Each row was made from one path, in order. Every step used is in the known rows, and no mark comes twice. Write each row's path.
In the rows, zero is written as 128.
Known rows:
sibat -> nemod -> fomup -> vepilo -> nalu -> bofebot: [148 148  85 119 163 120  93 158  97 145 144 128 153 155 157 102 142 140
  89  96  60 126 116 160 136 109 103 104 113 139 144 135 109  76 171 195
 159 101  99]
sibat -> pidunik: [153 181 128 161 146 163 124 125 136  87 128 115 122 108  96 115 125 108
 100 116 135 124 155 166 116 153 112  82 103 125 123 172 172 114 126 105
 147 161 168]
nalu -> bofebot: [149 170 101 176 114 114 106 136  99 119 127 118 137 124 133 105 140 107
 121 100 107 102 115 142 144 132 124 114 111 128 156 154 145 115 149 153
 158 119 175]
bofebot -> nalu -> nemod -> sibat -> vepilo -> fomup: [119 143 140  89 136 156 122 117 116 148 133 135  80 138 109 152 182 164
 159  96 132  89 133 116 123  92 183  59 143 142 141 119 121  85 131 112
 162 128 134]
nemod -> nalu -> bofebot: [167 145  94 155  90 151  78 143 129 127 100  96 152 111 152  89 184 126
 143 104  96  79  83 148 150 139 147 140 111 111 179 148 130 140 144 160
 167 122 183]
bofebot -> nalu -> nemod -> sibat -> pidunik: [165 122 114  96 147 171 105 106 145 110 132  97 112 139 104 150 135 145
 165  72 174 104 162 142 153 105 150  88 107 169 165 163 119 104 102  70
 165 139 144]
nalu -> nemod -> fomup -> vepilo: [139 176  60 153 169 160 115 132 155 125 141 138 154 139 140 128 134 150
 106  88 166 131 134 172  84 161 125  56 119 155 120 102 112  82 121 151
 191 149 153]
nemod -> fomup -> vepilo -> nalu -> bofebot: [131 168  59 119 134 132  64 159 100 122 134 131 168 165 154  91 187 120
 125  92 113 134 130 164 128 142 118 103  99 124 146 149 145  98 165 183
 162 118 119]
tamaf -> pidunik -> sibat -> vepilo -> nalu -> nemod: [ 51 154 117  89 125 161  90 158 122 136 123 141 142  53 108  94 111 143
 108 105 136 132 122 138 148 166 118 105 143 137 147 123  98 118 161  92
 178 146  17]
nalu -> nemod: [146 181  92 155 128 160 120 124 123 138 136 127 123 113 135 132 123 136
 123  84 161 109 123 146 104 148 138  76 133 143 146 122 111 123 121 125
 197 148 154]
vepilo -> sibat -> nemod: [169 210 115 143 107 166 152 137 103 142 143 128 109 136 123 126 154 115
  71  76 111  94  97 110 112  97 132 121 115 130 122 104  96 109 139 150
 168  97 129]
pidunik -> tamaf: [116 194  71 156  92 169 128 159 119 150 126 124 168  98 123  50 153 131
 131  93 127  92 117 137  95 145 135 112  88 125 143 143 147 120 113 118
 172 152 171]
nalu -> bofebot -> sibat -> pidunik -> tamaf: [151 106  91 121 147 134 155 116 135 104 104  92 175  92  93  87 129 140
 148 116  86 118 133 121 165 139 155 156  63 144 187 189 140 105 109 102
 136 151 162]
sibat -> bofebot -> nalu: [142 197 104 131 137 155 116 186 115 112 131 136 105 108  84 115 134 121
 136 106 134 108 105 203 124 102 130  90 108 126 138 177 146 126 163 127
 177 147 177]
guzurif -> zude -> sibat -> bofebot -> nalu: [119 142 118 125 138 157 122 167 155 133 130 150 126 108  92 168 125 114
 152  81 138 129 124 192 117  55 106  65 107 150 130 220 120 172 140 101
 185 183 191]
nalu -> bofebot -> sibat -> nemod -> fomup -> vepilo: [173 137  88 144 166  85 150 138 121 122 120 116 146 134 119 146 114 163
  85 113  80 138 127 148 140 105 142 111 105 151 150 119  89  55 133 188
 161  96 148]
sibat -> nemod: [150 193 126 182 113 136 136 155 107 144 129 126 105  97 125 109 100 131
  76 106 104  97 112 156  96 103 100  89 127 132 134 123 116 105 133 154
 174 120 154]
guzurif -> zude -> sibat -> nemod: [127 144 132 175 108 154 130 133 142 165 137 139 132 102 137 174  98 127
  94  79 113 121 139 150  92  71  86  58 116 149 125 165  87 156 118 125
 187 149 166]
tamaf -> pidunik -> sibat -> bofebot: [ 97 188 106 173 134 143 111 184 140  89 116 128 133  65  68 107 130 108
  92 121 147 123  96 195 146 169 108 122  93 123 105 156 150 110 181 122
 202 154 105]
vepilo -> nalu -> nemod -> fomup: [126 161  58 107 109 171  95 124 105 142 131 125 165 150 147 119 183 132
 139  76 161 121 103 162 112 176 117  71 126 169 151 138 102 120 135 137
 181 120 108]
nemod -> nalu -> bofebot -> sibat: [176 128  87 123  77 120 122 126 138 123  69  97 148  97 128 120 175 142
 164 103 113 109  86 138 154 128 186 159 108 114 208 156 107 149 126 140
 164 122 178]
sibat -> bofebot -> nalu -> nemod: [137 153  95 116 172 155 123 160 138 124 134 129  97 104  98 136 106 146
 142  82 154  99  87 202 126 108 146  84 135 156 145 155 109 109 141 115
 204 152 163]
nemod -> sibat -> bofebot -> nalu: [170 190 109 127 127 141  96 165 111 113 125 122  90 146 106 131 193 107
 155  73 149  99 114 168 146  72 137 114 110 114 150 175 135 112 156 131
 165 122 154]
bofebot -> sibat -> pidunik: [169 161 123 128 130 138 157 115 152  84  95 107 134  95  82 142 123 128
 119 128 154 149 154 147 125 143 158 102  92 127 153 188 156 126 116  86
 146 153 159]
nemod -> nalu -> bofebot -> sibat -> pidunik -> tamaf: [172  76  86 102 120 154 138 114 155 106  70  71 197  74 105  66 162 155
 170 116  73 103 102 128 177 139 184 184  67 139 209 183 128 125 106  93
 154 159 179]
guzurif -> zude -> sibat -> bofebot -> nalu -> nemod: [122 111 108 117 160 167 115 140 176 155 132 153 122 110  98 186  96 130
 161  67 161 130 111 196 125  65 115  51 131 182 145 191  75 159 130  80
 217 177 178]
nemod -> fomup -> vepilo: [146 227  73 157 144 158 112 165 140 116 138 145 155 148 126 107 167 131
 106  97 149 134 141 176  71 154 114  65  94 117 104 119 161  94 142 166
 162 148 169]
vepilo -> fomup: [127 195 106 183  96 147 120 143 118 114 124 137 122 137 104 128 175 130
 112 122 142 110 115 148  80 149 161  52 101 103 109 147 196 121 139 139
 174 143 184]
pidunik -> sibat -> vepilo -> fomup: [ 64 182 154 138 113 143 147 133  95 113 111 183 129 105  63 128 142 132
  97 142 119 112 119 132  99 172 146  62 122 112 104 142 186 113 177 134
 158 164 134]
pidunik -> sibat -> bofebot -> nalu -> nemod: [ 92 145 102  94 150 163 141 148 127 132 126 166 127  95  68 142  82 148
 142  89 168 102  92 192 136 133 143  80 125 169 160 153 104 124 158  99
 215 164 141]
zude -> guzurif: [138 212 107 189  97 131 142 150  99 102 123 123 102 123 130  84 152 122
 120 102 143 144 132 177  72 140 132 102  99 106 133 136 165 138  94 132
 171 163 207]
guzurif -> zude -> sibat -> vepilo -> fomup: [ 87 154 160 146 118 156 135 129 139 152 126 172 124 114  93 166 171 118
 116 107 101 138 143 128  89  97 135  29 123 115  88 183 161 160 149 115
 155 178 169]
vepilo -> nalu -> nemod: [127 172  85 117 119 170  87 143 111 146 121 134 126 124 160 118 142 134
 141  74 174 123 111 146 110 143 136  82 133 141 176 137  99 148 133 109
 190 137 113]
fomup -> vepilo -> sibat: [173 238  86 142 140 169 123 157 131 121 131 158 116 158 123 114 172 112
  85  73 169 143 123 126  91 119 151 120  94  96 119 111 132 130 131 142
 175 148 150]
guzurif -> zude -> sibat -> nemod -> nalu -> bofebot: [158  85 135 151  94 146 109 125 151 167 110 106 158 107 164 144 133 138
 116  76  66  96 111 137 149  68 110 111 117 148 170 172  60 170 130 148
 186 131 175]
vepilo -> sibat -> bofebot: [179 221 105 145 141 166 131 149 115 102 133 141  99 137 108 127 204  74
  84  84 130 112  66 156 127 117 145 140 107 100 111 136 134 121 168 146
 170 133 141]
zude -> sibat -> pidunik -> tamaf: [113 144 106 144 140 191 143 137 176 135 119 117 161 106  87  94 121 111
 133 100 122 125 143 155 125 138  97  97  67 144 152 175 159 150  95 109
 142 191 180]

Which path is each row?
[156 211  70  86 178 173 127 171 134 109 144 147 125 171  89 136 200 113
 112  79 140 128  98 187 121  97 158 102  88 139 102 131 135  88 171 159
 180 133 154] => nemod -> fomup -> vepilo -> sibat -> bofebot -> nalu
[127 165  93 149 133 187 131 138 136 111 125 113 166  92 109  51 141 120
 124 109 108 104 140 147 110 164 122 112  70 136 123 179 166 116 113  93
 148 180 170] => sibat -> pidunik -> tamaf
[145 194  99 167 106 139 135 132 100 135 149 113 141 123 119 118 145 137
  74 116  98  93 109 172  99 134  95  71 114 164 103 121 113  70 145 172
 167  99 145] => sibat -> nemod -> fomup
[128 140 104  99 176 164 133 164 174 149 132 148  90 117  88 185  92 126
 153  77 150 120  94 203 146  80 115  67 128 165 177 155 103 152 133 121
 202 161 177] => zude -> sibat -> bofebot -> nalu -> nemod
[139 102  81  81 152 198 130 108 148 139 130  87 156 120 112  87 148 159
 182  68 150  80 164 133 149 115 154 112  80 176 180 160 111 102  81  57
 170 149 149] => bofebot -> nalu -> nemod -> sibat -> pidunik -> tamaf
[188 132 122 149 144 164 114  73 145 104 123  96 114 137 127 153 161 122
 132  72 168 113 161 130 139 144 134 101 113 153 152 150 123  96 106  88
 151 139 127] => nalu -> nemod -> sibat -> pidunik
[177 120 115 134 144 115 145 103 135  77  96  97 134 107  95 140 120 126
 131 130 112 131 139 139 171 140 155 136  90 132 174 193 144 112 130 110
 140 134 164] => nalu -> bofebot -> sibat -> pidunik
[163 156  85 145 103 101 141 130 118 112 101 112 140 106 105 139 147 134
 130 115 122 126 125 131 151 119 166 137 101 122 177 160 127 124 132 141
 158 109 173] => nalu -> bofebot -> sibat
[205 159 113 155 150 142 106 126 130 122 127 116  83 133 133 148 195  99
 125  57 155 102 102 162 143 111 137 114 135 133 152 134  93  95 148 143
 193 127 127] => nalu -> nemod -> sibat -> bofebot
[ 72 131  85 113 159 150 117 177 167 116 134 132 131  57  65 131  76 150
 132 108 164 118 102 201 147 152 130  96 111 177 132 161 104  99 158  87
 216 151 108] => tamaf -> pidunik -> sibat -> bofebot -> nalu -> nemod
[159 164  80  94 142 130 130 163 117 140 112 145 145 126 123 127 145 159
  94 101 121 159 128 158  94 110 141  94 108 136 159 131  81  92 137 157
 158 116 100] => bofebot -> sibat -> nemod -> fomup -> vepilo -> nalu
[ 85 184 105 110 126 154 136 174 116 110 122 170 135  97  51 120 104 121
 136 111 153 108  98 198 121 127 136 101 101 140 142 184 145 132 179 114
 201 156 156] => pidunik -> sibat -> bofebot -> nalu
[150 111  92  81 138 193  92 100 128 142 126  92 159 120 150  80 196 124
 165  54 141 102 138 112 152 143 142 126  88 158 180 169 109 125 108  71
 159 153  84] => vepilo -> nalu -> nemod -> sibat -> pidunik -> tamaf
[198 146 116 126  89 157 118 124 108 140 114  95 132 137 153 104 172 117
  83  77  56  80  59 120 171  95 160 167 112 123 173 101  76 122 152 181
 171  84 141] => vepilo -> sibat -> nemod -> nalu -> bofebot
[127 172 144 107 124 127  85 155  67 142 128 132 125 111 149  73 165 110
 113 107  57 116 109 125 165 107 112 128 137 106 171 150 131 115 180 146
 135 131  99] => sibat -> vepilo -> nalu -> bofebot
[112 198 144 153 120 135 124 148  97 117 126 144  99 109 101 111 175 125
  98 134 104 109 121 131  92 133 153  58 138  97  92 141 183 109 162 141
 145 149 158] => sibat -> vepilo -> fomup
[162 163  93 105  96 174  75 121 105 149 123 115 123 145 174 136 216 113
 159  51 174 112 126 119 133 126 146 109 134 135 191 138  95 135 124 112
 178 113  86] => vepilo -> nalu -> nemod -> sibat
[ 99 181 126 158  95 151 152 139 106 139 123 159 143  91  89 120  77 139
  74 107 128 105 115 148 104 132 108  90 117 142 137 120 117 117 152 143
 190 124 125] => pidunik -> sibat -> nemod
[180 201 128 140 134 187 134 111 136  86 125 118 120 144  98 125 166  86
  86  92 147 135 134 127 130 147 135 126  84 131 112 151 159 124 130 100
 151 144 145] => vepilo -> sibat -> pidunik
[153 173  90 138 105 120 172 121 116 126 112 110 146 116  93 154 143 157
  92 121 115 110 117 149 103 131 137  97 111 160 139 129  96  78 125 157
 161  85 148] => bofebot -> sibat -> nemod -> fomup
[120 150 108  56 132 147 138 108  98 141 108 128 146  99 116 140 181 153
 135 102 130 140 116 137 133 148 156  89 146 158 169 136  64 104 147 114
 154 119  75] => bofebot -> sibat -> vepilo -> nalu -> nemod -> fomup
[151 185  53  72 157 195 128 138 153 141 149 143 149 177 120 156 162 158
 124  66 182 128 126 144 106 120 168  81 113 168 131  91  96  95 109 128
 191 129 132] => bofebot -> nalu -> nemod -> fomup -> vepilo -> sibat
[158 133  93 148 125 100 158 112 104 126 123  99 154 116 110 150 131 152
 103 118  78 109 109 143 157 116 129 124 114 170 155 142  86  67 146 182
 160  71 149] => nalu -> bofebot -> sibat -> nemod -> fomup
[ 68 173  92 128 138 152 107 207 154 101 120 133 141  65  46 114 107 134
 129 122 149 117 101 204 146 138 126 111  88 147 122 175 151 116 172 101
 199 153 120] => tamaf -> pidunik -> sibat -> bofebot -> nalu
[208 152 106 120 137 156 112 148 138 142 113 116 120 154 161  94 160 138
  76  68  75 101  87 115 152  85 165 166 102 109 156  85  79 109 140 184
 180 107 135] => fomup -> vepilo -> sibat -> nemod -> nalu -> bofebot
[110 162  56 108 119 171 122 128 132 138 137 125 155 137 114 141 132 159
 156  99 164  87 126 177 107 154 137  48 116 202 147 131 116  94 120 122
 185 112 164] => bofebot -> nalu -> nemod -> fomup
[143 154 139  86 138 156 115 119 115 149 137 118  95 114 122 136 149 153
 156  75 143  90 153 127 134  78 149  95 151 145 174 116  83  96 123 101
 161 130 114] => bofebot -> nalu -> nemod -> sibat -> vepilo
[127 174 143 126 118 118 161 137 114 117  99 156 106  92  69 152 167 146
 111 144 116 130 124 117 104 117 192  79 128  91 123 147 158 107 145 127
 135 145 155] => bofebot -> sibat -> vepilo -> fomup
[151 152 151 138 129 145 116  98 113 131 126 126  82 132 131 146 205 135
 116  95 123  98 126 104 116 114 167  67 150 112 126 106 122  85 143 137
 158 126 120] => nalu -> nemod -> sibat -> vepilo -> fomup
[171 130 136 100 111 119 126 131 122 116  70 107 137  73 121 106 170 142
 141 125  70 105  96 118 173 113 177 168 132 103 198 140  95 129 146 142
 138 134 152] => nemod -> nalu -> bofebot -> sibat -> vepilo
[178 174  98 158 108 159 111 108 127 135 129 108 116 146 154 151 184 125
 138  56 178  97 132 120 121 121 143  94 128 136 165 107 101 114 111 122
 185 121 135] => nalu -> nemod -> sibat
[144 146  88 123 134 166 170 122 147 104  94  99 169  80  81  83 128 149
 136 112 131 128 146 130 125 152 163 128  69 141 163 187 141 119  95  74
 137 179 165] => bofebot -> sibat -> pidunik -> tamaf
[ 98 129 150 105 124 134  84 134 102 157 126 139 147 110 155 131 168  98
 141  80  68 137 138 129 160  64  98 108 131 127 153 200 103 179 168 116
 139 155 114] => guzurif -> zude -> sibat -> vepilo -> nalu -> bofebot
[153 165  67  75 161 182 142 122 128 114 147 121 133 153  93 163 194 119
 127  76 151 105  71 177 151 123 161 101 120 182 117 132  94  85 155 136
 201 104 134] => vepilo -> sibat -> bofebot -> nalu -> nemod -> fomup
[107 144 107 150  80 160 104 178 158 135  91 107 155  47 101  83 109 155
  87 109 111  85  92 166 137 158 122 127 104 142 146 116  98 122 150 137
 196 119 107] => tamaf -> pidunik -> sibat -> nemod -> nalu
[117 168 138  91 134 168 103 140  97 154 128 146 108  92 156  94 143 136
 122  83 121 120 118 137 120 126 126  87 169 123 160 122  92 129 151 111
 158 151  81] => sibat -> vepilo -> nalu -> nemod
[137 184  92 115 141 153 102 180 103 151 147 143 143 147 142  94 147 143
  83  91 107 131 118 170  90 121  99  75 119 135 128 125 105  90 153 176
 159 112  99] => sibat -> nemod -> fomup -> vepilo -> nalu
